Each row was made from one walk, in order. Every step used is in the known rows, and no mark comes twice. Write each row's walk.
In the rows, 128 means zero.
Known rows
zimedab -> vepa -> fili -> ravo: [150,142,137,119,131,142,132,127,144,105,152,132,140,145,174,135,105,168,135,87,158,171]
zimedab -> vepa: [139,115,107,120,114,140,132,148,146,115,181,107,133,77,135,132,110,100,140,124,165,133]
ravo -> fili -> peba -> gutufi -> fube -> didub: [133,139,144,106,115,135,136,224,135,191,148,142,109,73,75,111,96,148,130,183,163,143]
didub -> ravo: [130,125,112,113,109,152,145,148,149,89,145,129,131,137,142,137,115,136,141,110,156,107]
ravo -> fili -> fube -> didub: [131,176,192,119,110,143,133,194,145,127,179,149,115,132,143,95,127,134,129,72,138,161]
vepa -> fili: [148,134,133,121,109,151,142,134,145,83,141,151,128,106,163,125,129,146,129,77,127,153]
didub -> ravo -> fili -> peba: [130,156,153,104,88,150,141,159,128,144,148,128,128,66,118,126,101,139,151,161,148,116]
gutufi -> fube: [134,107,130,120,114,148,139,166,158,146,143,149,105,91,124,128,111,137,141,129,158,126]
fili -> fube -> didub -> ravo: [118,154,173,114,128,141,125,187,147,80,151,136,124,195,156,113,130,148,133,67,168,125]
zimedab -> vepa -> gutufi -> fube -> didub -> ravo: [142,138,39,104,140,120,139,199,138,91,182,102,136,180,136,118,95,170,156,156,193,131]
vepa -> didub -> ravo -> fili -> peba -> gutufi: [143,136,138,99,88,133,140,172,127,103,127,127,138,93,108,122,101,103,152,121,144,119]
didub -> fube: [125,92,123,116,103,158,149,139,148,115,158,145,96,129,147,130,126,147,151,87,145,117]
gutufi -> fube -> didub -> ravo -> fili -> peba: [124,154,123,99,111,130,134,208,119,176,147,126,108,109,119,107,101,203,151,185,168,126]
peba -> gutufi -> fube: [141,86,110,119,122,144,145,182,168,129,128,152,114,79,89,143,102,122,134,140,159,128]
peba -> gutufi -> fube -> didub -> ravo -> fili: [139,125,37,102,129,125,155,217,140,131,142,134,118,129,101,127,99,208,138,171,163,136]
zimedab -> vepa -> fili: [151,124,103,122,120,132,139,135,136,68,164,124,137,90,170,132,118,140,138,104,148,165]
peba -> gutufi -> fube -> didub: [134,109,90,113,134,135,139,213,159,140,144,147,109,130,101,123,109,153,123,132,169,131]
fube -> didub: [128,130,121,115,120,150,129,180,147,135,169,129,119,166,145,109,129,140,118,88,151,126]
fili -> peba -> didub -> fube: [115,93,181,109,93,168,125,133,128,137,151,136,105,82,124,116,125,140,146,72,162,103]
fube -> didub -> ravo -> fili -> peba -> gutufi: [131,156,117,97,114,136,139,203,129,139,144,124,134,114,97,119,99,154,131,167,160,126]
peba -> zimedab -> vepa: [128,101,96,121,104,131,137,137,158,105,171,98,137,55,121,138,121,78,135,151,158,123]
zimedab -> vepa -> didub -> ravo: [141,107,70,109,109,122,129,143,127,54,161,91,141,144,172,125,119,119,159,83,167,121]
ravo -> fili: [144,139,131,116,90,152,150,157,146,135,169,140,120,66,129,119,115,126,139,116,128,139]
fube -> didub -> ravo -> fili: [133,151,72,102,109,136,146,183,127,122,167,121,126,154,148,109,116,199,138,127,146,132]
fili -> fube -> didub: [122,156,206,124,124,146,121,185,152,111,169,150,116,171,151,105,132,116,119,56,156,141]

Write each row's walk
[119,119,121,102,132,131,129,214,142,140,119,136,120,138,90,128,96,164,133,179,187,112]  fili -> peba -> gutufi -> fube -> didub -> ravo
[150,140,107,118,111,148,141,155,150,87,195,114,146,112,125,124,101,73,142,113,163,135]  zimedab -> vepa -> gutufi
[141,129,76,105,93,154,144,146,127,95,161,121,137,76,127,117,118,181,145,98,146,125]  peba -> didub -> ravo -> fili
[136,130,121,104,105,135,150,190,142,149,119,146,122,41,71,139,83,157,153,208,164,122]  didub -> ravo -> fili -> peba -> gutufi -> fube
[140,112,42,105,90,109,144,143,131,63,160,79,147,79,155,124,127,121,164,133,144,127]  peba -> zimedab -> vepa -> didub -> ravo -> fili
[134,164,172,117,103,141,146,161,146,84,151,149,126,103,137,123,120,139,152,97,143,139]  didub -> ravo -> fili -> fube
[124,170,138,98,103,142,131,188,116,153,162,121,125,124,126,106,109,171,140,155,155,123]  fube -> didub -> ravo -> fili -> peba
[136,164,213,125,96,149,140,164,154,114,168,155,120,67,128,114,122,105,142,79,132,152]  ravo -> fili -> fube
[136,138,181,108,80,165,127,150,125,161,164,133,126,15,100,104,115,127,137,107,146,130]  ravo -> fili -> peba -> didub
[135,126,150,109,75,119,123,148,126,132,167,86,139,22,127,109,119,62,154,146,142,130]  ravo -> fili -> peba -> zimedab -> vepa -> didub
[140,133,126,121,121,133,137,117,158,101,143,124,149,114,164,140,117,145,136,112,150,160]  peba -> zimedab -> vepa -> fili -> ravo
[141,160,175,114,93,130,135,162,133,60,145,138,128,135,165,107,130,126,164,43,135,139]  vepa -> didub -> ravo -> fili -> fube
[130,109,91,110,107,162,134,137,139,74,146,121,137,121,135,124,125,160,138,73,163,110]  peba -> didub -> ravo
[139,146,201,117,102,157,129,139,136,119,133,150,124,79,146,122,117,125,129,103,134,146]  vepa -> fili -> peba
[130,104,57,105,143,128,142,208,152,109,128,134,117,164,110,131,105,186,132,145,178,120]  peba -> gutufi -> fube -> didub -> ravo
[130,143,160,114,94,139,133,146,155,117,175,106,151,47,92,124,105,37,143,164,164,117]  fili -> peba -> zimedab -> vepa -> gutufi
[135,96,138,111,110,144,124,122,110,88,161,122,120,62,156,119,125,172,152,84,165,150]  zimedab -> vepa -> fili -> peba -> didub -> fube
[152,125,96,118,121,139,144,169,157,109,182,122,131,96,113,124,93,104,156,147,175,137]  zimedab -> vepa -> gutufi -> fube
[145,122,157,113,110,146,115,129,117,88,159,118,143,31,142,118,116,133,134,91,164,155]  zimedab -> vepa -> fili -> peba -> didub
[150,133,122,119,110,157,149,171,164,123,158,153,116,120,110,119,103,109,145,118,156,127]  vepa -> gutufi -> fube
[137,167,194,125,130,140,125,172,142,72,154,160,121,174,179,103,141,155,119,30,138,173]  vepa -> fili -> fube -> didub
[148,163,53,100,118,136,157,211,136,116,172,134,122,168,123,102,101,198,153,146,155,136]  vepa -> gutufi -> fube -> didub -> ravo -> fili
[142,113,85,122,110,126,141,123,151,65,153,112,142,60,154,137,130,117,132,129,138,155]  peba -> zimedab -> vepa -> fili
[135,149,162,115,100,149,136,153,135,72,153,138,134,82,130,113,128,160,148,59,151,137]  peba -> didub -> ravo -> fili -> fube
[127,112,161,106,80,163,136,141,118,158,163,133,101,45,117,109,120,162,152,96,146,121]  ravo -> fili -> peba -> didub -> fube
[124,132,87,106,123,143,135,177,137,103,155,120,127,189,156,118,121,174,131,105,163,116]  fube -> didub -> ravo
[123,139,106,104,91,122,140,148,132,127,160,88,145,14,106,136,106,119,157,218,161,118]  didub -> ravo -> fili -> peba -> zimedab -> vepa
[132,170,160,116,136,135,131,172,136,39,137,151,127,200,188,112,140,186,129,51,148,157]  vepa -> fili -> fube -> didub -> ravo
[128,137,188,118,93,148,134,131,151,109,124,143,131,50,139,128,131,108,127,131,129,133]  vepa -> fili -> peba -> zimedab
